Each row was made from one path, in order. Every step used is in the known rows, and no mark comes twice. Write each row's path.
Known rows
safu-bobeku-gidos-roze-mada-mudan: -13,5,9,10,-8,-20,11,-12,-2,19,-1,-6,-43,33,-9,-1,15,-2,-19,9,19,6,-6,-20,-13,-28,-14,-13,19,-5,-3,-2,-1,-6,-6,3,7,5
mizibu-tugebo-gidos: -22,-7,-12,-16,-1,-8,-4,2,4,-5,-1,12,-7,11,10,-12,0,-6,-5,1,15,9,-8,-24,-3,-14,-1,-13,24,-1,-19,0,-2,4,15,3,8,4
mudan-mada: -9,-11,1,0,2,-3,-3,0,-1,3,-12,9,-4,7,11,-9,0,-13,1,5,6,7,-6,-14,7,-6,-2,1,6,-5,1,-8,4,8,-16,-3,-1,6
mizibu-tugebo-gidos-roze-mada: -18,-6,-6,-7,-1,-18,-2,-8,-9,5,5,12,-23,19,15,-16,-8,-8,-19,4,9,8,-11,-30,-11,-21,-3,0,33,2,-15,-7,-2,4,6,13,4,7
safu-bobeku-gidos-gekiv: -15,-9,0,-6,6,-1,-15,4,10,2,-16,2,-33,28,4,-4,11,-8,9,0,13,2,-9,-18,-5,-15,-8,-16,7,-10,-6,-4,-8,-5,-3,3,4,-7
bobeku-gidos-roze-mada-mizibu-tugebo: -18,0,-8,8,-8,-36,3,-1,-17,6,9,0,-38,19,17,-16,-4,-1,-16,-13,14,19,-5,-21,-12,-23,-11,-1,33,-4,1,-20,5,12,12,8,-5,10
nelot-gidos-mizibu: -14,-6,-12,-4,-2,-10,-6,8,2,-11,-12,1,-9,9,-4,-4,5,-11,1,-2,0,5,-6,-16,-9,-9,-7,4,14,-4,-6,-15,-11,4,3,8,-14,12
mada-mudan: -6,0,5,3,-7,-7,14,-4,8,3,-10,5,-1,8,-13,-1,7,3,-1,0,14,7,2,-9,3,-10,-6,-8,11,-13,-5,1,5,2,-4,1,8,5
vivu-mudan-gidos-roze-mada: 5,4,-3,13,1,-8,12,-16,-15,12,1,-1,-27,22,17,-8,8,8,-10,8,0,7,5,-27,-7,-26,-4,-3,36,-14,-7,-7,-2,1,-13,-2,-10,20
mada-mudan-gidos-mizibu-tugebo: -20,8,-11,-2,-9,-31,20,-10,-1,-12,-6,6,-20,13,-11,-8,7,-2,-4,-10,10,14,7,-21,-4,-16,-10,-5,27,-8,-13,-6,1,7,2,2,3,16
roze-mada-mizibu-tugebo-gidos: -19,3,-13,-12,-9,-29,-2,1,-7,-3,7,6,-29,11,25,-15,-18,-1,-13,-8,16,17,-10,-27,-1,-15,0,-4,30,3,-8,-3,6,3,18,-1,-3,8
gidos-roze-mada-mizibu-tugebo: -13,-4,-4,9,-12,-36,6,-1,-16,2,7,14,-28,12,20,-18,-18,-4,-16,-15,11,15,-7,-23,-6,-15,-9,9,30,-3,2,-17,6,10,3,12,-12,14
safu-bobeku: -14,-4,3,2,-5,-4,3,2,6,3,-7,10,-14,14,3,0,0,-9,0,2,16,-1,-9,-18,-2,-11,-7,-11,5,-5,-4,-1,-6,-8,-5,-1,-3,3
mizibu-tugebo: -14,-4,-8,-3,-4,-13,5,-1,-2,-2,-5,15,-4,7,8,-8,-1,-7,-3,-10,15,11,-5,-18,0,-7,-6,-6,22,-5,-12,-7,1,5,5,8,5,6
tugebo-gidos-roze-mada-mudan: -8,-2,7,0,-3,-11,8,-10,-1,11,0,3,-20,20,-5,-9,1,2,-17,13,9,3,-3,-21,-7,-23,-2,-4,24,-5,-8,1,2,1,-5,5,8,8
bobeku-gidos-roze-mada: -8,-1,-1,9,3,-8,4,-8,-14,15,1,-9,-23,19,8,-7,8,-2,-11,3,7,8,-2,-18,-13,-20,-7,-3,21,-8,-1,-17,0,8,-1,7,5,7
mizibu-tugebo-gidos-roze-mada-mudan-vivu: -16,-10,-3,-1,-7,-15,-1,-17,-7,9,9,12,-28,25,-4,-5,-2,-5,-26,6,9,19,-9,-26,-18,-23,5,-7,34,0,-13,6,7,-6,0,2,10,3
mada-roze: -8,-6,-3,10,-10,-13,4,10,-4,0,-1,3,-9,6,-3,-10,-2,-1,-3,2,7,7,-9,-11,-3,-10,-3,-8,14,-12,6,-8,5,2,4,2,-7,4
roze-mada-mizibu-tugebo-gidos-nelot: -17,0,-19,-23,-6,-34,-11,-5,-14,-5,3,8,-31,8,23,-18,-26,-5,-11,-8,21,9,-18,-30,5,-17,-4,1,37,5,-7,4,0,2,4,-1,-4,5
gidos-roze-mada-mudan: -1,0,10,11,-7,-15,16,-12,-6,14,-5,7,-17,15,-7,-7,0,0,-16,3,9,6,0,-17,-4,-16,-8,2,21,-10,-2,-5,5,3,-13,9,4,10
vivu-mudan-gidos-mizibu: -6,5,-11,7,-1,-7,14,-5,-8,-7,-4,-1,-19,13,10,-7,7,3,6,0,3,4,16,-18,-6,-21,-2,-1,24,-14,-5,-9,-5,4,-8,-4,-18,26
gidos-mudan: -4,-2,-1,7,-3,9,0,-4,-3,-1,-18,7,-3,10,13,2,7,4,-7,0,13,3,10,-13,5,-9,-7,-9,12,-18,-8,2,-5,-6,4,-1,1,8
gidos-roze: -7,-15,4,11,1,-3,4,2,-1,4,-6,10,0,10,0,-10,1,-4,-1,5,4,0,-1,-13,-7,-12,-7,2,13,-11,0,-14,-3,10,-7,10,-3,9
vivu-mudan-mada-roze: -3,-6,-2,12,-12,-12,-2,6,-9,6,-5,6,-24,14,14,-15,0,-4,-7,13,8,9,-6,-11,5,-18,-1,-5,23,-12,7,-4,5,4,-12,-2,-20,16
tugebo-mizibu: -8,-7,-5,7,-10,-6,14,6,-2,-12,-5,14,-7,-2,5,2,-11,-4,10,-6,6,8,-4,-19,0,-12,-4,-1,11,-15,2,-13,-3,12,-4,4,0,10
bobeku-gidos: -11,-1,-5,0,4,0,2,2,-1,5,-6,-7,-7,12,2,-3,17,0,4,0,12,9,0,-11,-7,-13,-5,-14,13,-10,-5,-10,1,5,7,-1,10,3
safu-bobeku-gidos: -19,0,-2,1,-1,-4,0,2,5,7,-5,-5,-24,21,3,2,16,-6,0,3,19,5,-8,-17,-9,-18,-9,-20,7,-6,-7,-4,-6,-6,5,-5,5,0
bobeku-safu: -7,-2,-2,1,5,0,2,4,-3,2,0,0,3,7,4,-2,7,2,2,5,8,9,0,-13,-3,-9,-6,-6,23,-9,-3,-7,-6,7,2,-5,10,2
roze-mada: -1,5,-2,0,-1,-6,7,-8,-12,9,-4,1,-12,6,13,-3,-6,-4,-5,-5,8,8,-4,-18,0,-7,0,-1,15,-6,-5,-7,4,-1,-5,1,3,6
nelot-gidos: -8,-7,-8,-5,1,-2,-8,4,8,-3,-10,0,-1,10,-2,0,14,-3,-1,3,4,11,-14,-19,-3,-7,-6,-9,16,-6,-11,-5,-7,1,5,1,-2,1
mada-mizibu: -10,-6,-1,6,-7,-14,4,9,-1,-4,-2,6,-6,0,11,-9,-8,4,5,-11,10,9,-1,-10,3,-7,-3,-2,9,-11,8,-11,6,7,3,-5,-10,7
mada-mizibu-tugebo-gidos-roze: -27,-17,-7,-2,-7,-26,-6,11,1,-7,5,16,-16,15,13,-22,-11,-1,-8,-1,12,9,-8,-22,-7,-22,-5,-2,26,-1,-3,-10,-1,12,15,8,-8,10

Write each row's path
-20,-8,-18,-27,-1,-12,-12,-3,0,-7,-8,13,-10,10,7,-14,-7,-10,-3,2,20,2,-18,-26,3,-16,-5,-8,32,1,-17,7,-9,2,2,3,9,2 : mizibu-tugebo-gidos-nelot
-4,-9,-4,11,-2,17,-8,-11,-9,2,-11,6,-6,13,10,10,8,1,-9,0,7,14,9,-12,-6,-7,2,-11,11,-17,-5,7,1,-15,0,-13,-1,1 : gidos-mudan-vivu
-17,-11,-2,-4,-3,-3,-17,6,0,-8,-13,6,-22,13,29,-11,-2,2,-11,10,13,9,4,-18,12,-16,-3,-7,12,-9,1,6,1,1,3,-15,-10,11 : tugebo-gidos-mudan-mada-mizibu
-25,2,-16,-4,-3,-21,4,2,-11,-7,-3,0,-22,12,6,-9,5,-13,-1,-12,15,10,5,-15,-13,-17,-7,-1,22,-3,-8,-19,-5,11,13,10,1,13 : bobeku-gidos-mizibu-tugebo
-8,-10,-7,-3,1,3,-21,-3,4,-3,-24,3,-14,18,13,2,18,-6,-14,11,5,13,-7,-20,7,-10,-12,-8,16,-10,-11,3,-10,-4,-3,-5,-5,5 : nelot-gidos-mudan-mada
3,2,-16,-8,2,-5,3,-13,-7,-1,-9,-1,-14,13,9,-6,10,7,6,5,10,2,-1,-21,7,-21,-6,-10,34,-16,-9,8,-8,-1,-19,-11,-5,15 : vivu-mudan-gidos-nelot
-18,-6,-8,4,-12,-22,-8,0,-9,-8,-14,16,-25,12,31,-11,-7,-3,-15,-9,17,19,4,-17,12,-11,-13,-1,22,-9,-1,-1,4,4,4,-4,-11,12 : gidos-mudan-mada-mizibu-tugebo
-21,-1,-11,-3,-7,-21,7,2,-9,-11,-5,15,-11,5,7,-12,-10,-15,-1,-14,11,6,3,-17,-7,-8,-5,9,20,-2,-7,-17,-3,8,4,14,-8,17 : gidos-mizibu-tugebo
-11,-10,-1,9,-10,-17,-4,8,-6,2,-6,5,-16,9,4,-15,-4,-11,-6,9,5,8,-13,-13,4,-9,-2,-3,11,-7,10,-9,6,7,-10,-2,-10,6 : mudan-mada-roze
-24,-8,-12,-3,-12,-15,-17,3,-6,-7,-9,11,-30,21,20,-14,0,-6,-25,13,15,13,-9,-23,4,-21,-7,-15,29,-5,-9,7,-1,-2,13,-2,-3,7 : mizibu-tugebo-gidos-mudan-mada-roze
-32,3,-13,-3,-10,-26,3,2,-4,-6,-3,4,-38,23,5,-5,3,-17,-5,-9,22,6,-3,-20,-16,-22,-12,-7,16,1,-9,-12,-10,-1,12,8,-4,11 : safu-bobeku-gidos-mizibu-tugebo
-17,-1,-16,-2,-9,-12,-15,-11,-18,-3,4,6,-38,19,32,0,-11,3,-25,-7,15,26,-1,-26,-6,-17,6,-11,31,-5,-11,10,6,-15,19,-15,-5,3 : roze-mada-mizibu-tugebo-gidos-mudan-vivu
-30,-21,-5,-4,-6,-30,-13,9,0,-5,1,18,-23,16,21,-26,-13,-10,-12,6,11,12,-13,-23,-2,-21,-6,4,24,4,1,-11,1,18,0,5,-11,10 : mudan-mada-mizibu-tugebo-gidos-roze
-13,-8,0,2,-4,-19,-4,4,-9,3,7,4,-25,14,17,-18,-17,2,-10,4,6,6,-5,-22,-8,-21,1,4,21,-3,4,-10,3,7,2,1,-12,10 : tugebo-gidos-roze-mada-mizibu
-3,1,-4,10,3,-14,9,-14,-11,8,1,-2,-20,15,8,-8,4,2,-9,3,-4,9,-2,-27,-8,-17,-6,-2,23,-11,-4,-12,0,4,-12,-3,0,10 : mudan-gidos-roze-mada
-7,-8,0,4,-1,6,-9,-6,-6,1,-22,8,-11,12,20,-2,6,-6,-9,7,11,6,6,-14,10,-9,-7,-4,10,-13,-4,1,-1,0,-10,-6,-2,9 : gidos-mudan-mada
-13,6,-4,4,-4,-19,20,-8,2,-8,-8,-2,-15,11,-14,-5,11,2,2,-3,4,8,11,-16,-4,-15,-6,-3,14,-12,-5,-5,0,5,-7,-5,0,16 : mada-mudan-gidos-mizibu
-23,-12,-15,-2,-9,-5,-18,-1,-6,-10,1,12,-23,17,22,-1,-4,5,-16,-5,14,21,2,-20,-6,-16,4,-15,26,-8,-9,10,3,-10,22,-15,-6,3 : mada-mizibu-tugebo-gidos-mudan-vivu
-3,-5,4,10,-1,-10,5,-8,-13,11,-2,6,-15,12,9,-9,-6,-6,-10,1,3,4,-4,-19,-7,-14,-4,6,19,-7,0,-14,0,6,-12,9,-2,10 : gidos-roze-mada
-6,17,-5,3,-6,-25,23,-17,-10,-2,-4,-7,-29,12,-6,-3,2,1,-6,-5,5,10,8,-22,-4,-17,-5,0,20,-10,-6,-5,4,0,-10,-5,0,18 : roze-mada-mudan-gidos-mizibu
-25,-15,-16,-24,-5,-31,-21,4,-3,-11,-6,16,-24,9,22,-24,-20,-13,-5,0,18,9,-20,-25,12,-17,-6,1,28,6,-1,4,0,11,-7,-5,-6,6 : mudan-mada-mizibu-tugebo-gidos-nelot
-5,-9,4,8,-5,2,7,-9,3,6,-4,6,-3,11,-15,6,9,0,-2,0,8,17,1,-7,-6,-7,6,-11,10,-12,-2,6,11,-8,-9,-10,6,-2 : mada-mudan-vivu
-12,-4,-5,-6,1,15,-8,-1,2,-4,-13,4,-7,15,15,-1,8,6,-8,11,13,2,7,-18,2,-15,-3,-15,15,-13,-15,9,-8,-8,13,-7,6,7 : tugebo-gidos-mudan
-10,-9,-9,6,-9,-10,-22,6,-1,-4,-17,0,-26,21,6,-3,15,-4,-22,15,4,15,-15,-18,4,-15,-12,-12,20,-11,-2,2,-6,-3,2,-4,-14,4 : nelot-gidos-mudan-mada-roze
-8,-5,3,12,-1,-13,16,-10,7,2,-6,2,-8,17,-18,-6,18,8,-4,7,3,8,4,-17,-5,-20,-12,-11,19,-16,-5,-3,1,6,-12,-2,7,9 : mada-mudan-gidos-roze
-5,-1,-15,-10,5,-9,0,-11,-2,-3,-12,0,-6,6,1,-6,6,0,7,0,7,4,-8,-22,6,-12,-9,-9,22,-11,-5,3,-7,2,-16,-11,6,5 : mudan-gidos-nelot
-15,18,-11,-2,-9,-37,23,-19,-14,-6,-2,0,-35,15,-3,-7,1,-3,-13,-13,9,16,5,-28,-5,-16,-8,0,33,-4,-14,-6,4,2,-2,1,4,19 : roze-mada-mudan-gidos-mizibu-tugebo
-6,0,-3,15,-3,-28,7,-7,-13,3,6,-2,-28,13,14,-14,-6,8,-8,-4,-1,14,-1,-24,-6,-18,-6,2,22,-11,6,-15,5,8,-6,-7,-11,12 : mudan-gidos-roze-mada-mizibu
-23,-4,-13,-8,-10,-13,-9,6,-2,-12,-5,12,-20,15,26,-10,-4,8,-15,-5,20,13,3,-21,4,-18,-8,-13,28,-9,-13,6,-2,-3,26,-4,-4,9 : mada-mizibu-tugebo-gidos-mudan
-6,4,5,9,-3,-15,13,-12,-8,16,-3,-8,-26,23,-9,-4,16,3,-16,5,12,11,1,-15,-12,-24,-9,-7,24,-10,-2,-8,5,6,-4,6,11,7 : bobeku-gidos-roze-mada-mudan
-17,5,-14,-8,-10,-20,-6,-4,-13,-5,-2,7,-34,16,35,-8,-11,7,-23,-7,19,16,2,-27,4,-18,-5,-8,33,-5,-13,6,1,-7,23,-4,-2,10 : roze-mada-mizibu-tugebo-gidos-mudan
-7,5,-12,13,-10,-37,11,-10,-18,2,10,6,-42,21,27,-17,-4,10,-14,-9,7,18,1,-29,-6,-28,-9,0,47,-9,-5,-9,3,7,0,-1,-19,22 : vivu-mudan-gidos-roze-mada-mizibu-tugebo
-17,3,-3,5,-3,5,-5,-4,1,4,-15,-4,-30,28,11,9,22,1,-11,5,23,3,5,-17,-5,-21,-14,-24,11,-14,-10,5,-10,-16,11,-7,4,4 : safu-bobeku-gidos-mudan
0,15,-2,2,-2,-16,21,-19,-3,8,-4,-8,-21,14,-5,0,12,10,-9,-1,8,14,1,-23,2,-14,-5,-13,23,-12,-10,4,9,-4,-8,-11,12,7 : roze-mada-mudan-gidos
-17,-2,-1,-6,-7,-23,7,-11,-2,7,2,11,-25,24,-2,-13,-2,-2,-25,6,15,10,-7,-27,-8,-24,-5,-5,35,0,-15,1,1,2,4,12,11,8 : mizibu-tugebo-gidos-roze-mada-mudan
-21,4,-18,-3,-4,-24,11,-6,-7,-14,-2,6,-19,10,6,-11,1,-8,0,-12,6,11,3,-24,-7,-13,-8,0,25,-6,-11,-14,-5,9,3,2,-3,15 : mudan-gidos-mizibu-tugebo
-22,-8,-10,-13,-1,-2,-16,-5,-1,-6,-16,14,-19,19,26,-8,4,-9,-19,10,17,11,-2,-25,7,-18,-5,-10,25,-3,-19,9,-5,-1,7,-4,6,7 : mizibu-tugebo-gidos-mudan-mada
-18,-15,-10,-21,7,-4,-18,3,9,-10,-13,19,-15,19,12,-16,-6,-7,3,-3,8,7,-10,-25,1,-12,-1,-7,23,-5,-19,-1,-4,4,7,12,8,-4 : mizibu-tugebo-gidos-gekiv
-20,-10,-14,-7,-2,9,-17,-9,-5,-6,-4,13,-16,22,16,3,6,-2,-18,3,13,18,1,-23,-9,-15,4,-19,26,-8,-20,12,-2,-15,16,-10,6,0 : mizibu-tugebo-gidos-mudan-vivu
1,12,-9,-10,-1,-21,13,-25,-9,6,-9,-7,-24,11,-8,-3,6,5,-8,0,12,8,-8,-26,8,-16,-9,-8,30,-10,-9,11,2,-4,-21,-12,14,6 : roze-mada-mudan-gidos-nelot
